Every row comes from one small tree of marks. The marks that hang from a mark follow it in brackets, in alphabetical order. Every link used is in the known rows. Which tree was each row made from?
In the rows, 128 means zero.
Known rows
desu(teke(fatu givuzo)): [131 150 123 107 116 143 132 104 133 135 164 108 113 118 100  97 123 111
  98  99 130 109 136 121  95 116 130 201 138 166 148 143 174 100 138  54
 104  82 121 111 143 146 141 170 132 144  98 142 125 100 126 180 139 131
 155 105 103 135 118 143 153]
begovu(teke(bigu fatu givuzo)): [102 173 161  96 111 154 157  70 104 141 119  88 146 172 112 131 123  89
 110 108 119 125 128 145  97 118 123 224 158 170 142 173 164 131 159  58
  88  55 107 127 178 150 168 194 141 158 103 149  99  96 135 161 144 106
 190  91 111 115  94 131 137]
kopar(fufune(bigu) teke): [149 107 142 138 145 155  96 126 105 105 139 154 144 131 119 138 143 109
 114 168 128  94 163 147 115 111 121 118 135 166 123 105 134 108 112 100
 115 133 138 120 159 126  85 127 115 111 140 115 125 130 129 102 108 141
 189 137 121  96 122 161 117]
desu(teke(fatu(fufune))): [160 119 111  99 116  86 120 122 134 109 183 138 125 149  98  82 147 118
 102 122  94  99 104 139  98 138 131 171 143 146 134 175 163 102  91  71
  95 113 125  83 140 149 127 178 127 102  71 140 132 108 103 139 146 142
 156 138 121 141 138 170 115]
desu(teke(bigu)): [146 178 122  95 125 104 117 121 145 124 157 119 129 148  88  94 132 115
 126 100 127 107 146 153 105 132 139 170 175 117 138 140 118  97 100  99
  98 108 119  92 127 161 137 144 123 122  96 124 129 104 114 133 136 117
 150 111 108 133 116 131 108]
lopib(fufune teke(bigu)): [103 120 113  93  96 138 133 116 116 137 138 110 136 201 132 148 114  62
 108 119 140 123 131 132 114 132 139 154 179 120 147 116  89  96 125 117
 123 122 106 103 191 157 131 139 125 105 111 121 107 130 136 162 139 144
 160 102 102 136 104 155 122]
pifu(fufune(bigu desu givuzo)): [102 128 108 142 208 183 141 156 103 107 122 209  60  72 118  78  97 119
 108 171 193 188 147 171 175  60 133 154  66  74 112 149  91 102 102 100
  85 154 137  91 201 157 111 143  96 102 124  85  73 165 128  58 128 149
 127 134 100  93 120 126 128]
kopar(fufune(bigu) teke(fatu givuzo)): [133 115 142 130 147 185 112  96  87 120 153 127 138 151 112 142 137  97
  82 156 144  78 159 153  87  90 123 181 134 217 148 117 185 101 139  54
  93  91 134 123 202 109 100 167 127 143 125 132 109 119 129 138 122 143
 210 126 116  99 115 170 146]
lopib(teke(fatu givuzo)): [114 113 112  98  98 168 142 100 119 151 138  91 111 144 129 135 108 103
  98 120 136 107 135 124  97 118 136 182 146 182 179 124 165 107 159  72
 135 105 123 146 199 105 122 171 134 160 111 158 102 123 140 178 133 143
 158 106 115 137 106 164 173]
fatu(fufune(desu(teke) givuzo)): [132 113 109 121 174 130 130 128 116 120 157 191  60 117  95  81 132 124
 111 134 121 165 149 167 137 146 159 159 120  77 123 177 114  74  41  74
  98 139 137  69 111 168 124 165 121  93 107 119 106 100 104 109 129 143
 116 147  97 117 133 150 102]
fufune(desu(teke) givuzo): [121 144 117 124 170 156 137 137 124 131 150 184  78  71  95  98 115 132
 125 118 135 177 154 153 137 116 161 152 110  81 129 153 107  79  71  88
 109 124 135  90 116 182 126 130 109 102 123 113 104 102 112 127 123 130
 107 123  86 128 129 130 124]
kopar(fufune(bigu desu fatu givuzo)): [ 91 116 129 139 215 206 120 136  70 115 152 205  64  96  87  79 122 130
 114 154 141 181 160 190 183  48 151 145  98 122 127 158  92 101  62  70
  78 117 161  85 163 130 110 129 108  86 132  74  94 131 132  81 124 164
 162 149 104  54 123 153  93]
teke(desu fatu(fufune) givuzo): [119 130 143 107 131 150 138  93 105 131 154 124 136 195 116 123 133  71
  80 118 116  84 133 139 108 134 125 209 148 175 149 138 196  99 150  33
  97  61 111  89 170  91 151 214 153 178  86 140 107 110 115 142 146 139
 167 164 124 109 109 170 131]
desu(teke(fatu)): [144 143 118  94 113 103 128 115 138 126 160 122 130 116 100 106 132 133
 109 104 107 109 110 120  96 120 135 169 140 148 143 145 151 108 101  88
 112  96 114 103 140 158 132 144 121 112  92 128 136 103 115 155 137 129
 150 111 108 140 127 140 131]
kopar(fufune): [137 115 125 122 126 150 122 125 106 124 148 140 117 154 119 119 139 119
 115 143 116  96 121 128 108 133 133 125 122 157 133 127 132 117 128 123
 131 118 129 116 140 131 118 135 131 118 133 132 133 113 134 114 129 125
 172 131 128  97 133 157 125]
fatu(fufune(bigu)): [137  93 123 131 145 130 115 127 116 107 134 149 120 142 127  96 138 120
 115 157 130 113 131 159 148 127 112 132 136 114  96 142 116 116 116  97
  94 143 155  99 157 128 106 162 135 118 115 104 121 153 132  94 126 154
 138 160 139 103 136 160 120]
teke(bigu desu fatu(fufune)): [138 149 146  79 123 115 136  89 106 125 157 131 151 220 100 113 147  64
  88 116 109  77 118 148 112 130 116 207 173 158 154 144 173  99 107  57
  65  61  96  57 178 119 155 213 130 163  69 118 102 106 109 120 149 123
 180 155 125 110 114 170 106]
gagum(fufune(bigu desu)): [115  92 126 165 163 165 127 139 131 107 124 166  73 113 117  84 114 104
 128 129 138 178 120 162 150  58 127 146 121 105 109 118  83 140 137  67
  96 119 183 135 191 143  91 133 127 136 127  59 108 160 132 118 120 130
 144 134 103 117 135 129 125]
begovu(teke(bigu)): [112 165 149  96 106 117 139  93 114 124  94 105 154 158 117 140 136 109
 138 110 115 140 138 134 116 136 129 164 165 127 119 171 118 139 133 115
 116  99 121 123 126 157 149 149 132 129 120 146 110 106 129 109 128 111
 158 105 119 128 106 121 116]
fufune(bigu desu(teke) givuzo): [119 135 116 122 187 168 120 145 118 118 140 188  75  61 101  84 108 131
 117 130 146 184 158 165 151  79 149 148 110  80 109 157  86  75  83  61
  79 131 152  85 147 186 107 129 107  96 121  80  94 130 115 109 122 142
 128 127  88 113 121 117 130]
lopib(fufune(givuzo)): [110 113 131 140 149 165 143 118  91 143 137 159 100 134 144 166 122 101
 121 150 149 172 128 137 128 124 157 140 101 109 118 132 110  98 103 129
 127 104 108  77 141 159 151 123 115  91 134 111 112 110 127 139 127 150
 127 119 106 114 129 128 112]
fatu(fufune(desu)): [114 106 127 137 156 134 138 135 120 104 137 176 100 146 112  78 135 116
 115 143 119 144 124 165 140 160 121 140 131  90 118 152 128 118 105  89
 102 143 145 102 147 125 116 169 136 116 109 133 124 138 119 107 143 154
 143 163 121 115 141 153 119]
fatu(fufune(bigu desu givuzo)): [116  95 125 148 204 173 134 133  91 113 123 206  73 115 121  89 128 117
 108 162 147 179 150 198 165 106 132 139 102  83  98 162 102  89  80  66
  74 145 147  78 174 144 102 168 118 100 125  87  90 141 115  84 118 164
 123 162 113  93 137 150 111]
pifu(fufune): [122 122 103 130 136 122 138 148 141 109 130 140 105 115 123  92 116 117
 118 148 156 126 123 131 140  98 118 144 104 116 118 133 124 137 129 151
 125 153 119 131 152 130 130 128 113 114 111 130 116 146 128  89 136 129
 131 120 129 119 123 141 130]
desu(teke): [142 138 108 114 118  96 118 132 148 123 151 130 125 111 110 110 136 120
 131 110 113 120 134 122 117 133 136 138 131 127 124 142 122 105 111 113
 132 129 132 115  99 162 127 133 123 111 108 127 137 115 118 145 130 128
 130 115 112 140 129 132 123]
begovu(teke(bigu desu fatu)): [110 183 170  69 100 121 144  76 104 131 125 113 176 190 109 143 130  78
 111  95  98 115 127 111 111 121 118 218 165 160 151 173 161 131 136  80
  86  52  93  86 158 157 170 175 127 148  93 129  97  83 115 132 147  92
 187 119 107 123  89 122 123]
teke(bigu desu fatu(fufune) givuzo): [119 150 145  97 132 143 147  74  96 141 159 115 146 243 104 118 136  60
  79 105 121  79 136 146 113 131 122 229 182 169 158 142 187  87 140  23
  67  45  98  66 190 102 165 238 148 185  73 130  92 112 103 142 151 127
 189 155 111 106 102 177 123]

Write each row's tree
[ 93 131 136  83 113 166 132 108  89 158 131 136 131 202 125 187 111  38
 107 118 151 134 161 110 136 120 166 184 169 118 153 117  91  64  99 100
 116  89  82  61 175 159 162 156 118 122 110 106  71 104 116 145 123 136
 157 113  79 115  89 151 110] : lopib(fufune(givuzo) teke(bigu desu))
[113 153 124  72  90 137 127 114 123 145 124 103 148 193 114 141 116  57
 121  97 125  90 161 119 127 122 129 163 190 135 161 111 116  96 130  90
 119 103 106 112 161 126 136 157 128 156 100 118  91 122 119 133 125 107
 141 114 105 129  95 149 131] : lopib(teke(bigu desu))
[112 151 123 114 144 156 143 113 131 132 159 138  91 110  93  77 113 111
  94  99 128 128 132 149 104 112 139 208 129 137 153 149 163  93 132  35
  84  88 126 112 172 151 134 176 134 144  90 138 108 104 126 181 151 145
 181 113  89 133 120 131 155] : fufune(desu(teke(fatu givuzo)))
[104 134 113 114 164 141 116 152 114 104 189 174  87 104  58  43 133 124
 115 120  94 144 148 156 141 105 150 173 134 134 139 172 111 112  63  74
  99 122 163  99 114 143 116 134 115  80  94 117 132 103 120 122 136 152
 169 133  83 100 121 161  83] : kopar(fufune(desu(teke) fatu))
[109 182 131 100 148 161 147  95 125 132 169 124 109 156  76  57 116  87
  81  86 135 132 143 164  99 105 136 231 166 123 157 144 164  84 135  18
  56  70 114  92 194 154 145 197 133 152  76 131 101 108 111 174 158 131
 190 105  77 133 104 138 142] : fufune(desu(teke(bigu fatu givuzo)))
[130 125 142 104 143 145 146  93  93 129 152 162 118 160 122 154 146  97
  99 135 116 117 126 132 124 135 141 186 118 147 147 168 168  86  81  66
 102  72  98  48 152 125 148 185 119 138  90 114  90  94 100 103 130 126
 132 157 118 100 120 163 117] : teke(desu fatu(fufune(givuzo)))
[103 158 127 112 167 156 147 122 111 132 161 175  97 150  96 113 117  85
 107 115 145 186 152 164 129 114 171 183 136  71 131 152  88  60  70  77
  72  93 108  43 145 208 154 155 111  84 102  97 100  95 111 149 141 148
 151 106  59 125 115 125 101] : lopib(fufune(desu(teke(bigu)) givuzo))
[ 90  99 129 165 202 196 132 139 120 120 145 182  50  75  98  93 110 125
 138 138 145 214 142 184 186  26 157 175  93 105 124 148  66 123  67  51
  82 102 181 110 157 131 110 128 108 109 119  56  88 149 126 100 114 130
 112 138  95 105 126 141  95] : gagum(fufune(bigu desu fatu givuzo))
[ 95 173 127 105 159 126 125 139 143 112 173 151 107 126  58  40 113 106
 126  91 110 167 158 164 150  89 140 191 166 104 135 168 109 106  65  61
  61 113 142  95 120 154 142 143 112  97  77 107 115 120 117 133 143 134
 162 113  90 127 105 128  87] : fufune(desu(teke(bigu)) fatu)
[116 151 144 103 124 156 143  92 112 148 144 116 142 169 116 136 118  79
 103 102 128  99 144 113 109 103 126 206 137 177 154 125 187 112 167  49
 106  51 110 100 171 103 158 181 142 188 109 135 100 110 125 154 145 128
 164 135 108 120 103 125 151] : teke(desu fatu givuzo)
[108 180 149 108 136 162 133  94 112 149 128 107 138 214 108 135 115  60
 112  91 151 108 162 146 118 125 128 197 181 141 145 110 155  98 154  62
  98  57 101 105 154 114 163 191 145 197 114 131 100 113 119 134 135 109
 165 134 105 114  95 137 131] : teke(bigu desu givuzo)
[ 86 118 150 117 145 164 154  85  96 108 116 146 112 151 112  87 134  93
 101 135 101 156 129 164 109 150 123 221 130 146 129 193 171 129 151  35
  90  93 132 107 180 143 138 215 151 132  93 161 102 105 128 149 150 156
 180 132 108 116 110 155 140] : begovu(teke(fatu(fufune(desu)) givuzo))
[144 179 126  87 112 101 132 100 139 126 174 113 138 157  82  76 135 115
 111  96 123  94 118 148  93 110 130 192 180 145 150 146 155  98 109  72
  73  81 108  84 161 171 139 159 117 134  79 128 123 104 114 145 146 112
 174 109 100 138 116 146 122] : desu(teke(bigu fatu))
[115 104 126 139 188 159 146 127  95 117 140 192  75 125 116 106 132 125
 117 148 132 178 139 178 147 140 141 145 108  83 120 163 115  96  70  85
 103 134 136  89 146 138 124 166 122 109 118 121  99 115 109  94 125 150
 110 154 117 105 139 149 111] : fatu(fufune(desu givuzo))
[ 72 128 133 141 216 195 126 141  98 123 139 184  68  62 100  91 115 133
 126 150 153 207 171 185 190  47 145 161  93 105 126 161  95 107  66  68
  73 128 158  91 159 127 123 122 104  96 120  80  92 141 129 100 119 164
 119 138 101  92 119 125  95] : fufune(bigu desu fatu givuzo)
[131 176 125  93 123 141 134  91 128 141 166  96 120 166  82 102 118 102
  92  89 139 104 127 148  82 110 137 214 162 150 162 154 171  88 134  46
  81  65 109 100 168 150 148 188 136 160  78 142 108 100 116 172 149 124
 186 104  98 132 108 153 144] : desu(teke(bigu fatu givuzo))
[112 111 138 107 145 167 126  93  87 130 147 129 116 172 118  95 128  74
  85 125 134  86 132 150 130 101 111 211 143 170 129 136 169  97 153  11
  71  66 133  77 203  92 135 215 151 169  95 106  97 139 125 129 139 154
 177 159 129  95 110 174 130] : teke(desu fatu(fufune(bigu)) givuzo)
[112 148 156  82 100 118 140  93 109 118 116 128 165 148 125 146 133  87
 121 120  83 119 121 100 117 134 121 198 125 167 143 173 163 143 154  94
 111  69 117  96 147 149 159 156 134 142 108 134 106  94 122 131 136 110
 164 120 113 121  97 116 134] : begovu(teke(desu fatu))
[109  99 139 151 171 172 125 124  86 135 129 159 102 114 147 157 117  96
 110 157 167 165 132 148 152  89 158 148  93 109 107 139  83  91 112 107
 100 120 130  76 172 167 130 130 116  85 146  80 106 136 141 134 122 159
 136 123 107  97 125 126 110] : lopib(fufune(bigu givuzo))
[126 178 172  88 122 117 125  79 129 130 152 124 190 204  98 158 137  68
 102 112 115  78 155 131  90 107 119 200 171 174 174 114 195  99 107  70
  85  62  81  86 172 122 143 164 117 163  90 128 102 100 100 131 130 107
 185 127  99 139  97 148 117] : kopar(teke(bigu desu fatu))
[107 145 157 121 136 147 115 106 131 133 128 126 153 162 123 181 117  62
 109 116 137 113 200 128 111 130 138 181 164 170 149 106 190  98 131  75
 124  90 111 128 133  97 138 155 135 181 126 159 116 104 105 147 119 133
 140 141 103 144  93 135 132] : kopar(teke(desu givuzo))
[ 65  87 110 121 130 190 150 125 109 142 126 131  80 164 136 117  97  53
 100 125 143 163 151 135 125 132 152 174 142 109 150 114 102  97 154  71
 122 136 128 126 202 148 124 166 141 126 125 140 105 136 142 189 142 187
 156 116  78 132 103 145 154] : lopib(fufune(desu) teke(givuzo))
[114 151 119 111 159 137 130 110 125 120 155 151  95 178  76  54 123  88
  94 104 127 127 157 177 116 152 133 204 185  96 129 160 122  75 103  29
  65 103 132  88 156 154 134 222 143 145  79 130 113 126 108 148 142 143
 164 137  90 120 118 160 110] : fatu(fufune(desu(teke(bigu givuzo))))
[124 102 133 120 173 153 134 119 107 101 140 171 107 134 115  51 137 106
  87 150 123 130 114 181 139  98 100 169 117 117 118 155 132 119 119  52
  54 128 153  79 219 129 105 186 134 112  94  92 106 152 121 106 146 175
 171 165 123 104 135 153 132] : teke(fatu(fufune(bigu desu)))
[134 119 151 121 166 178 101 115  74 121 145 182 137 135 122 182 137  94
 108 163 139 107 189 133 129  96 147 145 121 162 130 116 137  79  71  76
 107  92 129  73 152 129 114 135 104 126 148 100  92 109 115  89  93 123
 166 145  99  83 109 151 109] : kopar(fufune(bigu givuzo) teke(desu))
[101 150 130  70  98 165 130 101 115 157 121  92 127 209 110 151 106  52
 109  95 145 101 175 125 121 123 142 195 189 151 168 108 134  85 152  58
 124  82 107 122 177 113 146 180 143 190 100 144  85 129 123 154 125 121
 154 114  95 121  81 156 147] : lopib(teke(bigu desu givuzo))
[ 74  89 114 112 110 186 166 114 102 145 137 124  92 164 126 113 101  62
  84 123 132 146 131 131 107 112 149 199 131 143 167 123 136  95 161  45
 111 109 117 113 237 137 127 178 134 129 103 136  93 134 144 207 153 183
 187 108  74 133 101 154 166] : lopib(fufune(desu) teke(fatu givuzo))
[ 92 137 117 122 176 133 101 159 133 100 156 169  94  64  78  37 110 127
 126 120 122 176 166 166 166  64 131 171 126 104 120 159  85 111  90  51
  72 138 167 105 131 153 114 131 111  84  92  87 126 145 126 123 135 170
 148 133  96 126 120 121  93] : fufune(bigu desu(teke) fatu)
[104 113 129 133 158 165 155 101 108 118 146 151  89 168 105  71 128  96
  83 135 124 138 125 174 115 133 122 204 127 137 144 158 171 107 133  33
  79  99 133 100 198 108 125 215 149 152  86 140 106 127 117 151 155 159
 165 150 116 107 129 167 144] : teke(fatu(fufune(desu)) givuzo)
[127  95 117  70  82 123 130 100 114 125 155 125 131 191 119 118 129  71
  90 125  93  73 125 110 111 141 122 179 157 167 163 145 155 107 109  72
 120 112 108  93 181 101 117 185 136 139  78 135  94 118 119 131 138 149
 147 146 127 127 108 185 142] : lopib(teke(desu fatu(fufune)))
[139  93 126 159 165 168 115 126 126 127 124 152  77  98 134 161 119 116
 135 141 156 174 121 147 151  60 152 140 106 121 105 122  80 111 109  95
 106 101 160 123 165 148 102 118 121 131 136  65 104 144 127 112 101 113
 112 125 115 112 135 140 123] : gagum(fufune(bigu givuzo))
[ 94 104 137 157 164 159 133 141 105 109 123 176 105 130 129  88 112  79
 103 149 142 165 128 150 157  94 129 143 109  91 102 129  83 111 146  90
  81 133 153  83 202 156 116 133 130  92 133  80 115 159 129 146 144 181
 165 136  90 118 125 114 118] : lopib(fufune(bigu desu))
[146 108 121 112 143 133 110 106 119 124 162 124 104 134 104  63 133  96
  78 128 125  94 133 164 106 110 121 201 143 159 113 164 146  82 122  29
  76  98 141  86 177 132 110 204 142 129  86 114 117 133 121 148 145 163
 170 134 116 119 125 179 136] : desu(teke(fatu(fufune(bigu)) givuzo))
